Each row was made from one walk, in order. Every step used is in the known rows, and no mark comes twice. Write each row's walk.
Known rows
f u n r z: [  4  18  10 -15   6  -1  -2  -4  -5  14   8  -8   5  -3   1  -3 -17 -14
  -9   1  15   9  -3  12   3]
z k: [ 17   5  -7   0   2  -1  -5  -1   2   2   5   1   5   7  -3  -4  -1 -11
  -3  -4  -3   2   3   1   5]
n r: [ 12   9   7 -12  -8  -1  -7  -7  -1   3   9  -7   4   6  -3  -3   0 -11
  -4   4   2   5  -2   5   8]
d p u n: [-10  17   7 -12  -1   8  -5  -5 -11   7   5 -19   2   4  14  -6  -4  -7
   2  12   9  15   0  12   4]
k z r: [ 20   1 -15   6  -3   2 -10  -2  13  -6   3 -17   2   6 -11  -4   0 -13
   7  -6 -14  -7   7  -1   3]
f d: [  1   6   8 -13  -5  -1  -6   0   0   2   5   1   3   2  20  -6   0  -9
   3   1   6   6  -5   4   4]
u n r: [  2  15  18  -9  -6  -3  -6  -5   1   6   7 -16   5   5  -1  -1 -10 -10
  -3   0   5  10  -4   9   9]
k z: [ 18   2 -11   5  -6  -4  -8   1   5   0   5  -9   3   7  -3  -5   2 -12
   3  -3  -8  -3   3   1   6]
n u f d: [-22  11   8  -5  -3  -9  -9   0  -1  -1   7   2   2   6  31  -5 -12 -18
  11   0   6  -1 -11   8  14]
u f d p r n: [-16  14  14 -14  -2   2   1   7  -5   2   9  -2   1   3  21  -4 -13 -11
   1   6   9  24 -10   6   0]
r p d: [ -1   4  11 -12  -6 -11 -14   0  -8  -2   8  13   5   9  12   1  14  -5
   3  16   6   5  -5   0   3]
n u p: [ -1  10   3   7  -1  -8  -9  -2  -6  -1   7 -12   3  12   7  -4   2 -17
   0   3   3  -4  -6   2  15]
r n u f d: [-20  14  13  -7  -2 -11  -8   6   7   0   5  -1   2   7  25   0 -16 -16
   8  -6   3   4 -15   9  11]
z r: [  6   5  -2   0  -3   6  -9  -6   6  -3   4 -11   4   7  -3  -5   2  -9
   2   1  -6  -5   5   0   5]
d p: [  7   8   0 -10 -13   1  -7  -2  -4   1   5 -10   2   7   8  -9   6  -8
   0  12   7   8   1   4   4]
n r p u f d: [-14  11  16 -23   1  -5  -8  -9 -13   2  15   4   4   3  22   3 -11 -15
  13  10   4   9 -13   8   6]
f u n: [ -8  16   7  -5   3   2  -4  -3  -4   9   6 -17   5   2  21  -4  -6  -5
   1  -1  13   5  -3   7   6]
k z r n u p: [ 16   9  -9  12   2  -9 -11   5  17  -9   3 -30   1  13 -16   3  -7 -21
   6 -13 -15  -7  -4   0   9]
n u f d p: [-19  14   6 -16  -9  -9  -9   0  -3  -2   6  -7   0   4  34  -8  -9 -18
  12   8  12   8 -12   9  10]
k z r p u n: [  3   7  -1   5   5   1 -12  -6   3  -3   5 -21   5   6  -7   4  -9 -11
  14  -2 -12  -1   2   2   2]
u f d p r z: [-13   9   6 -11   2   3   3   4 -14   7   9  13   1  -2  16 -10 -16 -17
  -5  14  13  17  -4   6  -2]
f d p u n r: [ -6  21  19 -37  -2   4  -4  -7  -8   7   8 -20   1  -2  21  -4 -12 -13
   7  10  16  26 -11  17   2]
n r z k: [ 28   7  -4 -10   7  -4  -2  -3   1   8   8  10   5   2 -22  -3 -12 -19
 -12  -2  -1   5   2   5   2]
f u p r z: [  2  10  -1   4  18   6   4   1 -22  12  13   3   5   2   1  -6  -5 -16
 -14   8  13   5   0   0   1]
p r n u f: [-21  13  13  12   4   1  -4   3  -3   3   8   0   4  13   4  -1 -16 -15
  -2  -1   0   7  -8   4  13]
f u n r p: [ -2  16  19 -16  -1  -6  -9  -7  -7   6  11 -17   6   4   9   3 -10  -8
   5   5  13  11 -10   5   6]
d p r: [  2   8   5  -4  -5  10  -2  -3 -12   3   8  -6   3   7   1 -10   3  -9
  -4  15   9  17   1   1   2]
u f d p r: [-17  11   9 -12  -3   4   0   1 -12   2  11   0   1   2  26  -9  -8 -13
   4  12  12  19  -7   4   2]
n u f d p r: [-24  13  11 -10  -1   1  -5  -1 -11   0   9  -2   1   5  28  -9 -14 -18
   8  12  15  17 -12   7   8]

Which walk is each row?
[  6   8  17 -25  -8 -12 -14  -4  -7  -1  11   8   4   9   5   4  10  -9
   2  17   8  12  -9   3   3] | n r p d
[ 10   7  -4  15  20  -1   0   2 -11   6   9  11   5   9 -17  -4 -14 -25
 -13   0   3   5  -1   0   7] | n u p r z k
[-16  10   2   8  -4  -7 -10  -3  -4   1   7  -2   3  11  15  -5  -7 -17
   5   2   0  -6  -5   6  17] | n u f
[ 19  -2 -10   7  -6  -5 -14  -3  10 -10   5 -12   4   9 -15   1   1 -12
  12  -2 -15  -7   3  -6   1] | k z r p
[-12  11   3 -19 -10  -5  -4   1  -4   0   7  -5   0   1  33  -8  -4 -12
   8   9  11  10  -7   8   4] | u f d p
[ 14   7  -8   8  -1  -4 -13   3  22  -7   0 -23   1  12 -16   0  -9 -17
   8 -14 -16  -5  -2   1   8] | k z r n u
[ 18  13   5  -6   8  -6  -1  -2   4  10   5   1   6   1 -19  -1 -22 -17
 -13  -6   3  10   0   9   2] | u n r z k
[ -3  20  13 -24  -3   6  -5 -10 -10   8   8 -24   2   3   5  -3  -8 -10
   2  13  11  21  -4  15   5] | d p u n r
[ 15   3  -5   8  15   7   2   1  -7   9   8  20   6   4 -19  -6 -12 -16
 -16   1   0   9   6   0  -1] | p r z k
[ -7  11  14   7   4   5  -6   2  -1   3   6  -3   4  13  -6  -1 -10 -13
  -4   0   2  12  -7   2  10] | p r n u
[  1  12  23  -9  -8  -9 -10  -6  -3   2   8 -11   6   7  -4   3  -9  -9
   2   5   5  10  -8   4   7] | u n r p
[ 21   3 -10   3   7  -3  -2   1   1   7   4  15   5   3 -13  -6  -8 -15
 -12  -3  -2  -1   5   3   1] | r z k
[ -1   9 -10  13  -1  -8 -12   4  19  -8   3 -20   1  12  -6   2 -17 -20
  10 -14 -17  -9  -3   3  10] | k z r n u f
[ 16  17   1 -15  15  -3   0  -3  -1  14   8  -4   6  -3  -7  -1 -23 -16
 -10  -6  12  11  -2  10   1] | f u n r z k
[ -2  12   9   1  -4  -5 -10   2   6   1   2  -8   3  13  -1  -1  -5 -12
  -1  -4  -1   3  -7   5  12] | r n u
[-19  15   9   2  -2   1  -4   4  -6   1   8  -9   1  13   7  -4 -13 -15
   0   8   6  16  -9   6   9] | d p r n u f
[  5   6   2  -3   0   9   0   0 -14   8   7   7   3   4  -9 -12  -5 -13
 -13  16  10  16   4   3  -2] | d p r z
[ 16   8   5 -10  -3  -3  -4  -5  -3   8   7   6   4   2 -15  -5  -7 -16
 -12   5   3   4   1   6   4] | n r z
[  7   2   4   2  -6  -1 -13  -7   2  -7   5  -6   5  10  -7  -1   3  -8
   6   6  -7  -5   1  -5   3] | z r p
[-14  13  -4 -10  -3   5  -5  -6 -15   5  10  -8   1   6  22  -7  -1 -11
   5  16   4   6   0  10   7] | d p u f
[ -6  15  12  -7   2 -14 -11   8  -1  -1   6  -4   2  13  13   4   6 -14
  -2   5   6   6 -12   6  10] | r n u p d
[-26  13  18  -1   5  -1  -3   6  -2   2   8   4   3   7  19   0 -21 -16
   3  -3   5  14 -14   6   9] | p r n u f d
[-16  13   7   6  -4  -9  -9   4   4   0   5  -6   3  12  10   0 -12 -15
   2  -4  -3  -2  -8   6  15] | r n u f
[ 21   5 -10   5  -2  -1  -9   4  21  -5   1 -20   2   8 -17   1  -4 -11
   3 -13 -18  -3   3  -1   1] | k z r n
[-18   7   4   1   1  -2  -9  -6 -16   2  12   5   6   9  16   1  -2 -10
   8  12  -3  -3  -3   4   9] | r p u f
[ -9  15  17 -16  -1   3  -4   4  -2   1   4  -7   1   7  11  -5 -11 -14
   3   5  14  27 -14   6   3] | f d p r n u
[-21   8   9 -12   3  -4  -8  -5 -14   1  12   9   5   3  31   0  -7 -12
  13   9   2   3 -10   5   5] | r p u f d
[ 0  8 12  4  3  8 -1  3 -2  5  7  0  5  9 -6 -1 -4 -7 -9  0 -1 13 -2  0
  3] | p r n
[  0  11  -3 -15  -2   9  -6  -7 -13   5   7 -12   2   6  12  -8   6  -9
   2  16   5  10   1   8   4] | d p u
[  2   7   7 -15   2   7   2   2 -12   7   6  11   2  -2   7 -11  -9 -14
  -7  14  15  21  -3   5  -5] | f d p r z
[-17  17  10 -17  -8 -11  -7   6   4  -2   4  -9   0   6  28  -4 -13 -16
   9   2   9  12 -16  10   8] | r n u f d p
[  1   3   7 -12  -3  -5 -16  -4  -1  -7   6   5   4   8   4   2  12  -7
   7  14   0   1  -1  -2   0] | z r p d
[-13  17  13 -25   0   5  -4  -3  -9   6   4 -16   2  -2  30  -6  -8  -9
   8  10  15  20  -7  14   1] | f d p u n
